Known rows, with every step that occurs
a-w-x: [-32  -8   2   6 -17  -2 -12 -14  -1  22   6   5  17  -8   6 -19  10   0
   3 -40  -6  -3 -31  -4  -6   6  16   2   8   3 -19 -10   5  32  15  26
   7 -20]
t-a-w: [ 15  -8   5  12 -22   0 -34  -8  -6 -21   1   9   2 -20 -11  -3 -19  -6
  35 -23 -11  -5  -7   2 -20 -13   0   8   8   5 -34 -18 -29  14 -18  19
  -4 -23]
f-v-w: [ 56  21  21  -3  31   2   5 -29  47 -12   4   8  11  -3  -3   0  43   7
  17  27  12   8 -11  -3 -14  11  -3   0   3   6   4   3  27 -42  38  13
   9  19]
x-u-k-w-a-t: [ 34 -30 -19  21  42  -1  12  11 -79  -8  -6  -9 -40  28   2 -38 -19   9
 -40  -5   3   8 -43 -13   6 -12   9   2 -12  -4  41   6 -40  -8   5 -21
  -9   5]
u-x-w: [ -8  17  -8  29   8  -9  -2 -14   1 -32   3  21 -10 -13 -11  -1  -6  -8
 -17  29  -5 -14   6  -6  -6   2  19  -4   9   9   2  24 -15  25   2  -9
 -21  -9]
f-v: [ 28  12  14   3   5   5  -9 -10  28   3  -9  11  26 -21  -5  -4  45  13
 -13  26   4  -5 -15 -17  10   4  -2  -4   3  -4  -7   4  27 -42  57  -3
  -3  18]
f-v-w-x-u: [  7   9   3  -1  30 -11  23 -19  45  21  22   6  -6  48 -11 -19  17  14
   4 -13   8  37 -23 -11  15  51  -6  -4  -5   0  17  24  32  31  79  13
   7  22]
u-k-w-v-f: [-12   0  -1  10  11  20  11   7 -16 -10  -3 -24  -7   5  19  20  12  -8
 -15   8  -9 -16  61   0  35 -10   6  -7  -2 -10  51   5   1 -38 -72 -18
   4   6]
t-a-w-x: [-32 -14   3   7 -35  -2 -20  -5  -4  -2  12  16  17  24 -13  -7 -35  -4
  14 -56 -18   2 -22   2  -9  13   0   2  13   4 -26  -7   1  44 -14  34
  -7 -35]
e-t-a: [ 12 -15   1  -3 -35   1 -20  21  -9 -21 -17  26  27  12 -19  12   6  -3
  27 -27   8  19   3   7 -18 -16  -6  -1  -2  -6 -23  12 -11 -38 -18 -12
 -10  -5]
x-u-k-w-a: [ 32 -13 -20  26  39 -10   2   7 -49  -9  -2 -28 -41  11   4 -28   1   2
 -15 -13  -7  10  -2 -17  38  -1  14  -8 -13  -9  31  31 -32   9   6 -24
 -26  21]
f-e-t: [ 15 -20  -5   5 -24   9  -8   4  31  -3 -32  26  27 -20  -2  -8  72  -2
   4  27  22   4 -16  15 -28 -27  11  -5 -10   9 -66  14  -5 -52  40 -14
  14  12]
a-w: [ 17  -3   6  11  -4   0 -21 -15  -1   3  -6  -1  -2 -53   6 -17  29  -4
  25  -9  -1 -16 -15  -1 -17 -24  16   8   4   5 -24 -23 -26  -1   2   9
  10 -10]
e-t-a-w-v: [-10 -16   7 -15 -44   8 -14  27 -47  55   1  -6  27 -16  -3   7  -6 -11
  29 -67  -8  10  11   5 -20 -32 -21  10  -3   3 -24 -24 -31   9 -54   0
   1 -15]
k-w-v: [ 36  19  10   8 -17   4  -7  18 -12  29 -11 -30  17 -38  15   5  26 -10
 -27 -26  -2 -18  20  -8  -6 -25   5 -10 -13   7   5  -4  -6 -32 -21 -34
   8   2]
k-w-v-f: [  7  26   3   7 -18  14  -8   9  14 -13  -9 -32  -6 -39  11  29   1 -10
 -12  -3  -2 -21  54   2  17  -8  -1  -6 -11   6  17   0  15 -25 -36 -25
   2  -6]
a-f: [ 19  13   3 -15  -3  -7  -5   1  25 -17 -17   6   5 -26  12  10   8   3
  18  16   9 -24   6   3 -22 -17   6  -3   9 -11  11  -8  -2 -21  -1 -13
  25   7]
v-f: [-10  15   0  12   0  10 -14 -14  46 -56 -10   9 -11 -27  -2  23  14   3
  19  43   0  -9  28   4  22  -4  14  -3   4  -3  -1   8  25 -33  -3  -3
  -4   4]
e-t-a-f: [ 13 -12  -1 -28 -33  -5 -11  29  -5 -15 -18  18  17  11  -6  21 -15  -1
  33 -24  19   4  21  16 -39 -14 -19   7   5 -16  -2   0 -15 -22 -30 -18
  13 -10]
f-v-w-a-t: [ 46  11  20  -8  44   6  12 -22   0  -4   7  16   4   1  -6  -5  -7  19
 -27  32  10  11 -65  -6 -13   7  -8   5   4  17   8 -11  24 -27  38  25
  -8   8]
e-t-a-w-v-f: [-39  -9   2 -17 -42  16 -13  21 -19  13   3  -5   3 -20  -4  31 -30 -11
  35 -37  -8   7  51  13   1 -12 -26  18   0   2 -19 -22 -15  13 -75  11
  -7 -23]
u-x-w-v: [-31  27  -1  17  -2  -2  12   0 -17  22  11  -2   4 -13  -2  10 -15  -6
 -36   8 -16 -16  24 -11   8  -6   8 -11   7  10  13  14 -18  33 -21 -15
 -14   6]
w-x-u-k: [-46 -29 -18  16  26  -9  19  -1 -14  23   8  18  -5  69  -5 -28  25  12
  -4 -21 -11  22 -19 -15  45  17  21 -16   4 -25  43  30  -3  21  31  -2
   1  28]
x-w-v-f: [-23  33   7   6  -1   6  11  -6  31 -23  12 -20 -28 -41  10  34 -20  -4
   0  33  -9 -17  43  -4  24  -2   0   8   6   9   9  -6  -1  11 -12 -13
 -17   5]
a-w-x-u-k: [-46 -38 -19  15  23  -9  13 -10 -36  37  17   3 -16  49   3 -42  12   4
  12 -40 -15  16 -24 -12  27  16  16   5   5 -16  26   0 -31  56  15  21
  11   7]
a-f-e-t: [ 17 -15  -7 -24 -22   2   2  11  39  -3 -35  19  17 -26  11  -3  40  -3
  10  28  30  -9   4  25 -50 -24   1   2  -5  -2 -44   2 -17 -41  28 -20
  37   3]
e-t-a-w-x-u: [-41 -37 -16  -1 -36 -11 -10  21 -28  35   7  14  -3  38 -22 -21 -25  -3
  35 -90   1  38 -11   4 -10  16 -13  13  -8  -5 -24   6 -27  69  15   8
  -4 -24]
w-a-t: [ 15   1   5   7   6   6  -7   0 -33 -15  -9  17   5 -18  -3  -5 -15  17
 -35  19  -3  -8 -64  -8  -5 -22  11  -2   4   7  -5 -15   8 -29  15   3
 -16   4]
u-k-w: [ 36 -14  -3  22  17   4  -3  -2 -23 -29 -13  -5   2   7  11 -17  47  -8
  -7  -1   4  -9  10  -3  -3 -23  21  -8  -2  -9  29  14 -22 -49 -30 -19
   6   5]
t-a: [ 21   2   7  14 -22   0 -26   1  14 -43  -7  20  15   6 -17  15  -8   2
  20  -1  -9  -1  -1  -2  -2 -10   3 -12   7  -4 -15   7   1 -22  -5  -3
 -15  -1]
k-w-x-u: [  6  -2 -15  22 -13 -15  -4  13   5   9  -3 -13 -16  21  -4 -24   8  -2
 -15 -51   4  13  -5  -9   4  20  14  -7 -17   1   5  28   1  27  43 -31
   2  -9]
u-x-w-a-t: [-12   8  -8  21  17  -2   7  -6 -49 -32   6  26 -18  -2 -13  -7 -60   7
 -61  36  -5 -14 -50  -8  -9  -3  11   0  10  21   1   7 -15  28   6   1
 -37 -19]
v-f-a-w-x-u: [-81  -2 -20   0   7 -13   6 -14   6  11  30  -8 -41  10 -10  -8 -35  -7
  25   9  -8  15   3   4  37  56   0  20  -8  -1   4 -17  35  81  19  31
  -6 -19]

Rows
[ 30  11  12 -25 -15  -1 -10   7  26 -23  -7  19  21  14 -10  18 -31  12
   3  11   7 -17  12  -2 -22  11 -31   0  17 -10   5  -6  19 -18  15  -1
   8  -8]	t-a-f-v
[ -8 -28   2  -7 -45  16 -13  20 -12  48 -12   0  29 -13  -4  -1   5 -12
   8 -26   0   6   4  19 -36 -31 -19   6  -8  19 -76 -16 -37   5 -19  10
  10 -16]	f-e-t-a-w-v
[ 46   4   2  14   1   7 -13   7 -41 -23 -15  -5  -7 -31   2 -11 -21   4
 -48  -3   7 -15 -48  -3 -20 -23   9  -1 -10  20  -5  -6  -5 -33  10 -18
 -12 -20]	k-w-a-t
[ 23  -6  -2  -7 -24   3 -16   2  54 -44 -23  22   9   8  -5  13 -25  -1
   8  40   9 -22   7  22 -38 -13  -7  -9  12   1 -46   0  -8 -15  11   1
  17  -8]	t-a-f-e
[-31  -3 -13  11  -3 -13   3   1  15  16   3   6  -5  26 -10 -19  10  11
   0 -29  -6  19 -24 -15  22  22  17 -15  -4 -10   4  26  10  31  62  -9
  -4  16]	w-x-u
[ -1   8  12   0 -11   6 -10   0 -17  55   4 -19  14 -54  14  -4  17  -4
  10 -22 -15 -17   0  -8  -6 -29   3   2   0   8  -9 -34 -23   7 -22   8
  16   2]	a-w-v
[-32   4   0   8 -14  23  -7 -13  42  12  -5 -13  -7 -48  14  10   7  -7
   4  36 -11 -24  22  13   7 -14   2   5  -1  18 -55 -22 -10   9  -3  24
  17  -6]	a-w-v-f-e
[-46 -46 -18  18   8  -9   2   1 -42  17  22  15 -13  76 -15 -31 -32   4
  21 -52 -23  26 -17  -7  23  24   3   0  12 -18  20   6 -32  68  -8  29
  -5  -8]	t-a-w-x-u-k
[-33  10  -1  -2   7  -1 -12 -23  11 -27  13  -7 -25 -39  -2  10 -10 -13
  35  47  -4 -13  15  14  13  18   1  24  -2   4 -10 -34  23  14 -22  31
  -5 -20]	v-f-a-w
[-55  13   5 -16   4  14  20   5 -15   5  11  -1   2  -2  -2  32 -23   4
 -24  60  -4 -10   1   8  10   3  -9   8  -2   0  37 -52  48 -26 -32   6
   7  -2]	w-v-f-a-t
[  1   3  -7  10  25 -20  18 -15  36   7  16   5 -19  44  -9 -18  11   3
  27 -28   2  34 -22   0   6  29  15  -9  -5  -3  15  24   8  40  46   7
   9  16]	v-w-x-u
[-28  20  -1  -1   8   1  -5 -15  28 -47   5   4 -11 -10  -9  29   4  -4
  17  68  -2  -9  22   6  29  21   7   2  -2  -4  11  -9  50 -22  -8   8
 -14   1]	v-f-a
[ 10 -26  -4   8 -39  10 -19  14  27 -25 -29  32  28  15 -19   4  25  -3
  13  12  14  15  -5  20 -33 -24  -4  -6  -6   6 -69  19 -10 -41  16  -8
  -2  -2]	f-e-t-a
[ -9 -19  -4  16   2   3   8  -2 -21  -5  -3   2  19  52   9 -20  36  -6
 -33 -29  -3   1  -3  -6  16   6  23 -16   3 -11  34  22   9 -22 -22  -3
   3  -5]	u-k-w-x
[ 45   0  14 -46   1  -5   9   6  24 -13  -2  20  22  32  -7  21 -10   1
  42  -7  30  19  21  20 -49  14 -41  12   5  -7   9   1   9 -20 -12   3
  21  -6]	e-t-a-f-v-w
[ 29  34  10 -22  20 -11  10 -11  14 -16  11 -17 -22 -41   9   7 -42  12
 -26  35   7 -18 -11 -17   0  17 -20  12  15   9  -4   7   6  25  44  -4
 -25   0]	x-w-a-f-v
[ 19 -15 -11  16  22  -4  15  20 -48  42   2 -36 -17  21  11 -22  24  -2
 -10 -34  -8   4  28 -15  22 -16   7  -9 -15 -15  54  11 -42  -5 -21 -39
  10  28]	x-u-k-w-v
[ 18  23   3 -19   3 -12  -7   0   0  -8  -8  -5  -2 -34  11  11 -16   8
  -4  15  -1 -17  -6  -5   4 -10   5 -11   8  -3  -1   3   2  -2  -1  -1
 -10  10]	w-a-f
[-29  25   6   1  -8  13  -1  -1  27  -3  -2  -7   1 -28   7  35   3   3
  -1  22 -13 -14  40  -4  32  -7   3  -8   1  -3  14  -5  26 -24 -31  -9
  -1  15]	w-v-f
[ -5  11  11   2  10  -7  12 -23  40  -4  12  17  16  31   0   1  21  -2
  11 -13   0  18 -23   4  -1  17  19 -15   4   3   8  15  31   5  13  20
   8   6]	v-w-x
[ 32  -7  -4  19  24   0  -5  -2 -48 -22  -8 -17  -6   0  10 -15  19  -3
 -29   0  -7  -6  -7 -11  30 -16  18 -15  -3  -7  16  26 -14 -32 -33  -8
 -26  11]	u-k-w-a
[ 59  16  19 -29  14  -7   4 -12  47 -28   5  14   6  27  -7  21 -35   4
  30  17  15   1  17  10 -37  20 -31   2  16  -5  16  -5  17  -5  -1  16
  17  -2]	t-a-f-v-w
[-18 -22 -11  10  54 -16  37 -19   5  10  24  14 -15  83  -3 -26  18   3
  22 -15  -5  39 -15  -5  27  26  20 -11   3 -21  51  27  -2  32   9  16
  11  31]	v-w-x-u-k
[ 20  -5   8 -39 -28   0  -7  24   7   1 -14  20  30  16  -9  16  -7   8
  14 -12  22   3  19   4 -33   6 -40  10   8 -14   1   0   8 -29   0 -15
  12  -9]	e-t-a-f-v
[ 62  29   8 -18   2  -4  -7   3   0  -5 -12 -26  -2 -41  12   4 -21   6
 -37   2  14 -25   6 -10  -5  13 -18   0  -2   4   6   9  18 -13  17 -16
  -8 -11]	k-w-a-f-v
[-46  21   5 -10  17   7  28  -1 -10 -16  23 -12 -28 -12   1  28 -54  -5
 -27  77  -2 -10   5   5   4  11 -14  24   0  13  31 -51  25   4 -19  -4
  -9 -14]	x-w-v-f-a-t
[  5  27  12   7   0  -5   8   2   2  15  12 -23  -6 -39  11  10   0  -3
 -13   6 -11  -8  10 -12   2 -18   5   0   3   7   3 -10 -19   8   0 -23
  -9  13]	x-w-v
[-41 -30  -1  -9 -48   0 -18  15 -25  22   4  22  31  30 -14  -7 -11  -8
  21 -80   1  21 -21   9 -22   3  -9  12   4   1 -35  -3  -7  30 -22  26
  -6 -38]	e-t-a-w-x
[ 10  11   1 -29  31 -19  31 -13  52  21  18   0 -12  52   1 -10 -17  11
  13 -10  18  19 -10  -2 -11  50 -16   5   4  -7  35  10  24  46  64  11
  31  14]	a-f-v-w-x-u
[ -4   1  13   0 -28   6 -22   8 -25  33   8 -10  15 -23  -4  10 -29  -6
  15 -42 -23  -8   7  -5  -6 -21 -12   1   7   7 -15 -27 -28  21 -48  14
  -3 -13]	t-a-w-v
[-49  -9 -14   0   6 -23   5  -9 -21  46  28 -13 -19  17 -11 -33  -9  -6
  17 -19  -7  17 -31  -4  11  39   4  13 -11   0  -3 -22   9  81  36  23
  -2  -9]	f-a-w-x-u
[-33  -4  -4  -8 -30  26   5  11  38  12 -22   3  18 -20   6  29  41  -2
  -5  34   9   4  40  19   9 -19  -5  -2 -12   9 -41   7  15 -40  -3 -13
  11  12]	w-v-f-e-t
[-28  14   1   8 -14  21  -2  -8  64  -7 -13  -4   4 -24   6  28  17   3
 -13  58  -6 -18  30  10  20 -10   6 -15  -2  11 -36   3  21 -27   2   0
   6  18]	w-v-f-e
[-32   7  -2  -2  23   9  20   4 -28  -3  12 -31  -8  20  13  22   5 -15
 -16  41  -7 -10  60   6  39  13  -1  -4  -9 -11  58 -16  27 -28 -79  -6
  -6   5]	u-k-w-v-f-a
[-20  14  12 -13   0  -5   1  -2 -37  64  22 -25  12 -45   6  -2   9 -13
   7   6 -16 -10  -5  -1   6  -7  -4  11  -5   8  -2 -49   5  19 -29  20
   3   1]	f-a-w-v
[ 43  -4 -11 -18 -23   1  -6  20   5 -10 -33 -14  -1 -32  17  -5   8 -12
 -24   7  32 -12   5  22 -40 -19  -3   1 -20  16 -56  19 -18 -22   6 -25
   7 -15]	k-w-a-f-e-t
[-28  15   5  -2  -8  15  -9  -7   6  17   6 -23 -10 -54  13  21  -6  -4
  16   2 -16 -18  34   1  14 -13  -1  11   3   5  -5 -32  -5  14 -37  16
   6  -6]	a-w-v-f
[ 34  -8 -22  -3  34 -18  12  14 -44  -4  -6 -31 -47  12  16 -21 -27   1
  -7 -13   3  -6  18  -6  16   1   3  -2  -6 -19  45  19 -41  24 -16 -27
  -1  15]	x-u-k-w-a-f
[-12 -18  -2   2  59  -9  41 -22  15  25  27  17  -2  95  -5 -29  28  14
   3 -10   1  40 -20 -10  31  48   1  -8   6 -15  56  30  17  23  49  22
  11  32]	f-v-w-x-u-k
[ 48  27  20  -2  39  -1   4 -27  24  -6  12  -1   4 -16  -3   5  13  12
  -1  23   1  14 -26 -12  17  18  -3  -6   3  10  -6  18  32 -12  34  25
 -25  23]	f-v-w-a
[ 32 -23  -4  16  27  10   5   5 -74 -27 -11   2  -5  13   9 -23  -1   5
 -54   6   0  -9 -46  -5  -5 -24  15  -3  -1   0  32  -3 -19 -44 -27  -8
  -9  -6]	u-k-w-a-t
[ 12  -7  -7 -25 -15   0   0  12  16   1 -27   8  11 -29  11   5  12   1
 -10  30  20  -7 -12  18 -26 -21  -2  -4  -6   8 -58  14  -7 -18  18  -9
   1   7]	w-a-f-e-t
